Every row comes from one small tree of marks. The marks that hang from a mark follow it in brackets, in alphabetical order. Every link used is in the known rows. Which tree was each row made from?
Known rows:
ranez(dulon farap(nozo)): [ 0.23 -0.01  0.11  0.04  0.38 -0.35 -0.02  0.28 -0.13  0.37 -0.19  0.45
  0.06  0.17 -0.58  0.10  0.49]
ranez(rased): [ 0.35  0.12  0.06 -0.06  0.33 -0.07 -0.06  0.34 -0.01  0.14  0.02 -0.21
  0.27 -0.01 -0.02 -0.02 -0.01]
tepov(pibegot(nozo) rased): [-0.06 -0.23 -0.07  0.42 -0.19  0.10  0.14 -0.55  0.10  0.18  0.04 -0.17
  0.08 -0.31  0.20 -0.25  0.10]
pibegot(nozo(dulon(tepov) rased)): [-0.36  0.05 -0.03 -0.09  0.05  0.36 -0.15  0.20  0.05 -0.33  0.06 -0.01
 -0.13  0.07  0.00 -0.04 -0.18]
tepov(pibegot rased): [ 0.28 -0.22 -0.05  0.32 -0.24 -0.14  0.14 -0.57  0.09  0.31  0.08 -0.28
  0.12 -0.25  0.30 -0.09  0.01]
ranez(dulon(tepov)): [ 0.11 -0.08  0.09 -0.19  0.44 -0.18 -0.28  0.03 -0.22  0.36  0.07 -0.04
  0.05  0.17 -0.42  0.25  0.13]
ranez(rased(nozo)): [ 0.19  0.08  0.00  0.03  0.35  0.00 -0.10  0.57 -0.03  0.00  0.00  0.10
  0.14 -0.09 -0.04 -0.07 -0.16]
farap(nozo): [ 0.25  0.10  0.14 -0.17  0.18 -0.14 -0.18 -0.02 -0.07  0.11 -0.09  0.10
 -0.04  0.02  0.22  0.12  0.15]
rased(nozo(dulon)): [ 0.06 -0.12  0.11 -0.14  0.04 -0.03 -0.07  0.14  0.09 -0.26 -0.06  0.16
 -0.13  0.02 -0.08 -0.01 -0.24]
dulon(tepov(pibegot(nozo))): [-0.28  0.02  0.13 -0.07  0.04  0.18 -0.01 -0.28 -0.14  0.23  0.01 -0.05
 -0.18 -0.04  0.02  0.05  0.00]
dulon(tepov(pibegot rased(nozo))): [-0.10 -0.18 -0.06  0.18  0.01 -0.01  0.06 -0.23 -0.12  0.31  0.17  0.05
 -0.15 -0.23  0.25  0.01 -0.28]
pibegot(nozo): [ 0.00 -0.05  0.15 -0.01  0.23  0.19 -0.15 -0.22  0.07  0.04 -0.11  0.03
  0.06 -0.03 -0.03 -0.08  0.09]
farap(tepov(pibegot(nozo(dulon)) rased)): [-0.17 -0.05 -0.30  0.11 -0.40  0.05  0.11 -0.33  0.09 -0.30  0.10 -0.29
  0.17 -0.11  0.17 -0.13  0.04]
nozo(dulon): [ 0.23 -0.08  0.17 -0.23 -0.03 -0.11 -0.02 -0.10  0.10 -0.14 -0.04 -0.18
  0.02  0.12 -0.07  0.04 -0.07]
dulon(tepov(pibegot)): [ 0.02  0.04  0.15 -0.15 -0.02 -0.04 -0.01 -0.30 -0.15  0.35  0.05 -0.14
 -0.14  0.02  0.11  0.20 -0.10]
farap(nozo(dulon)): [ 0.12  0.06  0.13 -0.27  0.01 -0.16 -0.06  0.09 -0.04 -0.20 -0.07  0.00
 -0.11  0.11  0.09  0.06  0.08]

Write each row's tree:
[-0.31  0.10 -0.03  0.07 -0.09  0.30 -0.09 -0.10 -0.06  0.09  0.05 -0.03
 -0.17 -0.05  0.17  0.04 -0.12] | dulon(tepov(pibegot(nozo(rased))))
[ 0.09  0.25 -0.10 -0.43 -0.11 -0.18 -0.16  0.19 -0.05 -0.43 -0.02 -0.05
  0.04  0.20  0.17  0.20  0.08] | farap(nozo(dulon) tepov)
[ 0.13  0.13  0.05  0.01 -0.02 -0.08  0.10  0.39  0.10 -0.11 -0.15  0.36
 -0.06  0.14 -0.05  0.01  0.05] | ranez(farap(nozo(dulon rased)))
[-0.19 -0.26 -0.09  0.32 -0.34  0.07  0.24 -0.44  0.12 -0.10  0.06 -0.25
  0.00 -0.23  0.08 -0.31  0.06] | tepov(pibegot(nozo(dulon)) rased)
[ 0.02 -0.19  0.04 -0.17  0.15 -0.10  0.06 -0.13 -0.04  0.04  0.21 -0.22
  0.00  0.04  0.04  0.01 -0.20] | nozo(dulon(tepov(rased)))
[-0.03  0.06 -0.01 -0.21 -0.01  0.11 -0.16  0.24  0.04 -0.22  0.12 -0.13
 -0.10  0.15  0.11  0.14 -0.33] | nozo(dulon(tepov) rased)
[-0.18  0.09  0.06  0.04  0.12 -0.07  0.39  0.76 -0.13  0.05 -0.01  0.32
 -0.10  0.03 -0.44 -0.11 -0.15] | ranez(farap rased(nozo(dulon(tepov(pibegot)))))
[ 0.00  0.09 -0.31 -0.03 -0.47 -0.22  0.10 -0.11 -0.03 -0.31  0.11 -0.21
  0.05 -0.05  0.38  0.02  0.08] | farap(nozo(dulon) tepov(pibegot rased))
[-0.05 -0.11 -0.27  0.37 -0.02 -0.15  0.16 -0.08 -0.01  0.23 -0.04  0.17
  0.31 -0.02 -0.53 -0.07  0.43] | ranez(dulon farap(tepov(pibegot(nozo) rased)))
[-0.02  0.14 -0.03  0.06 -0.13  0.05  0.19 -0.15  0.07  0.11 -0.18  0.22
  0.14  0.06 -0.17  0.03  0.19] | ranez(farap(tepov(pibegot(nozo))))
[-0.16  0.01 -0.04  0.05 -0.08  0.31 -0.13  0.12  0.20 -0.43 -0.04 -0.05
 -0.01  0.03  0.02 -0.14 -0.09] | pibegot(nozo(dulon rased))
[-0.11  0.06 -0.06  0.29 -0.32  0.28 -0.07 -0.20  0.14 -0.07 -0.09 -0.08
 -0.04 -0.14  0.20 -0.10  0.01] | tepov(pibegot(nozo(rased)))
[-0.05  0.16  0.05 -0.12  0.13 -0.03  0.09  0.47 -0.04 -0.02 -0.05  0.39
 -0.17  0.20 -0.08  0.10 -0.03] | ranez(farap(nozo(dulon(tepov) rased)))
